Each row comes from the steps of one path. Every step used is in the known rows, and no mark comes twice. Write the path behind each row, first mark first.
Known rows:
sozo/dira/soki: [  4.8  30.2  21.5   9.9 -31.0   2.1   1.2   2.6 -26.0 -19.4  53.0 -34.3
 -25.6  28.4  -3.3 -15.8 -17.8]
soki/dira/sozo/pogavud/dilo: [ 21.9  -1.9   1.2 -12.8 -11.3  33.8 -10.0   3.9 -33.0  -5.4  47.2 -14.7
 -25.5 -16.6 -17.4  -9.6  -9.4]
pogavud/sozo/dira: [ -5.4  -0.2   6.8  14.6  -2.8   0.8   5.0 -18.2 -41.4  15.5  51.5 -15.2
   8.4  -9.1 -22.1 -12.9 -17.6]
pobulo/pogavud/dilo: [-24.1   5.7  14.0 -44.1 -28.8  13.4  12.2  -8.0 -22.3  15.3 -13.6 -10.5
   6.8 -28.6  21.7  21.1  -9.7]
pobulo/pogavud/soki: [-16.7  25.5   4.5 -43.9 -28.4  11.0   2.2  -6.1 -35.6   9.9 -21.5  -7.8
   9.1 -16.0  21.8   4.5 -22.7]
pobulo/pogavud: [ -1.4   4.1  10.5 -34.6  -2.7   3.4  -8.9   5.8 -25.3  13.5 -34.7 -11.6
  14.9  -4.7  16.5  25.4   4.8]
dilo/pogavud/sozo/dira/soki: [-17.4   3.7   2.6 -17.2 -31.0  20.5  17.5 -21.2 -66.0  33.3  19.4 -31.9
  11.1  -8.6  15.2  -4.1   3.6]
dilo/pogavud: [  1.5  -8.4  -6.5 -29.0  -8.1   3.3   9.7  -8.7 -27.6  26.4 -27.1 -19.2
  14.5 -11.7  37.1  13.4  24.2]
dira/sozo: [ -4.8  -1.4 -14.0  12.0  12.5  34.6  -8.2  27.8 -31.8   6.6  19.6  12.0
   6.4  35.6 -22.6  -0.2  -6.5]
soki/pogavud/dilo/dira: [ -4.6 -10.1   2.4 -17.4 -10.5  15.6  20.4 -37.6  -9.4 -11.1  13.6 -11.6
 -10.0 -71.5  22.5  -2.4  16.9]
soki/dira/sozo/pogavud/pobulo: [ 37.0  -6.1 -13.2  -2.2  -4.4  44.6 -13.2  -2.0 -14.9 -11.9  44.6 -22.6
 -11.6 -10.9 -20.2 -10.3  -3.9]
pogavud/dilo/dira/soki: [-12.0 -15.1  10.7  -5.1 -41.9  37.3  46.5 -12.6 -16.7  -2.1  31.4 -17.4
 -27.6 -25.6   1.4 -35.8 -11.1]
soki/pogavud/pobulo: [ -6.1   7.3 -22.0  -6.1 -10.7  27.9   2.1 -46.9  29.7 -24.3  13.4 -11.3
  17.5 -53.6  17.9  10.1  11.0]
sozo/dira/soki/pogavud: [ -0.9  39.2  18.7  -0.2 -29.6   3.1  -6.9 -13.2 -27.2 -30.0  48.2 -34.5
 -24.4   2.0   7.6  -4.5  -6.6]
dilo/dira/soki/pogavud/sozo: [  1.0 -14.6   2.7   3.3 -12.0  42.0  20.9 -21.2 -40.5  -1.8   9.2 -15.5
 -10.3 -31.2  -7.5 -29.1  13.6]
pogavud/soki/dira: [ 14.2   5.3  -3.2 -23.6 -39.6   5.1  18.9 -19.7 -21.4 -14.6  30.6  -5.9
 -26.0 -36.0   4.7 -37.1 -37.0]
pobulo/pogavud/soki/dira: [  9.4   9.9   7.0 -52.7 -33.3   7.0   5.0 -11.1 -42.2   2.5  -9.6 -15.7
  -6.3 -33.4  19.9  -4.3 -24.6]
pogavud/sozo: [-26.2  -8.8  -5.7   6.9  -2.2  18.6   8.3 -18.2 -27.3  23.3  15.4  11.1
  17.9 -18.4 -23.9  -9.4 -12.4]

Which path is each row?
[ -1.9  31.1  -8.7   2.2  -8.6  33.0 -19.8 -25.7  34.0  -7.2  16.7 -32.2
  11.1 -17.7   1.2   3.8   6.9] : sozo/pogavud/pobulo
[ 11.2   3.9 -13.4 -15.4 -30.7  27.5  13.4  -2.8 -42.7 -10.0  43.8   1.9
 -20.9 -13.1  -9.8 -38.6 -40.7] : pogavud/soki/dira/sozo
[ 12.9  -3.8  -9.1 -47.2 -39.9   7.6  24.7 -25.4 -44.9  15.2  -1.8 -23.7
  -6.7 -39.7  39.9 -16.7  -4.9] : dilo/pogavud/soki/dira
[ -4.9   4.0  15.6 -22.5  -4.8   3.9  -5.9  -9.5 -58.6  25.8   6.9 -21.9
  22.4 -12.1  -1.3  16.1  -9.5] : pobulo/pogavud/sozo/dira
[  9.0  -4.8 -16.8 -41.5 -33.1  25.6  20.9 -11.6 -61.3  19.1   8.1 -17.2
  -3.4 -21.3  28.8 -15.9  -8.1] : dilo/pogavud/soki/dira/sozo
[-50.0  32.1   0.5  -6.7 -38.4  43.4   1.9 -27.5 -28.7  -8.0  14.9   5.2
  -4.0 -23.0 -10.4  -8.0  -9.3] : dira/soki/pogavud/sozo
[  7.5   9.0   0.3 -46.5 -28.1  25.2   1.0   3.1 -58.8   6.1   1.4  -8.9
  -2.3 -15.2   9.6  -4.2 -28.1] : pobulo/pogavud/soki/dira/sozo
[-12.1  15.0   2.1  -1.6   0.3   2.9  -9.7 -39.9 -35.3  -3.2  33.9 -11.7
   9.2 -47.6  -0.7   7.5   4.2] : soki/pogavud/sozo/dira
[-18.3  57.6   4.3 -14.8 -20.9  12.5 -24.8 -15.9  -7.5  -2.0  10.4 -17.8
  -7.5 -16.0   5.0 -11.4 -13.8] : sozo/pogavud/soki
[-25.9  29.1  -3.7   1.0  -4.5  46.8 -19.7  13.7 -27.6   8.7  35.0  -4.0
  -3.1  13.7 -18.7   5.0  -6.5] : dira/sozo/pogavud/dilo
[  0.9 -21.1   8.0 -31.8 -10.1  35.3  19.7   7.7 -48.7  21.4  -4.4 -16.8
   5.1 -18.1  10.8   5.2   0.6] : pobulo/pogavud/dilo/dira/sozo
[-52.6  38.0   6.1 -18.8 -57.0  38.8  14.1 -26.5  -8.8 -23.0  21.5  -2.6
 -22.2 -30.4   9.3  -5.8 -12.9] : dira/soki/pogavud/dilo
[ 36.2  -2.1  -1.8  -5.8   5.8  27.6 -23.3  11.7 -35.2  -6.4  33.6 -15.2
 -20.8  -2.2 -19.9  -5.7   0.5] : soki/dira/sozo/pogavud
[-12.6  25.4  18.7  -8.9 -28.8  35.1   1.1 -14.6  -9.6   0.0  21.8 -34.2
 -25.1 -25.2   1.3 -17.7   4.7] : sozo/pogavud/dilo/dira/soki
[ 20.0 -20.4   7.0   8.3 -12.3  30.9  24.3   4.0 -25.9  -4.1   5.3 -22.1
 -21.8   3.6  -6.0 -37.0   9.7] : dilo/dira/soki
[-14.7  39.7  20.4  -6.0 -46.2   8.8   6.7 -22.5 -25.4 -29.6  62.6 -34.2
 -29.2 -12.5  10.7  -8.2 -15.7] : sozo/dira/soki/pogavud/dilo
[-18.9  44.8 -11.0   0.5  -4.4  44.6 -28.3  15.1 -37.1   4.8  28.6  -2.1
  -0.3  23.5 -18.1  -9.1 -17.3] : dira/sozo/pogavud/soki
[-33.9  36.8   3.6 -11.4 -36.7  30.9  -3.3 -16.6 -12.2 -23.7   4.5  -2.6
 -15.3 -11.4   5.6  -1.1  -0.4] : dira/soki/pogavud
[  2.3 -32.9  -2.2   3.0  -9.8  40.0  36.6   1.8 -29.8   9.6  37.8  -7.6
 -12.2 -16.1  -7.5 -25.6  -5.6] : pogavud/dilo/dira/sozo
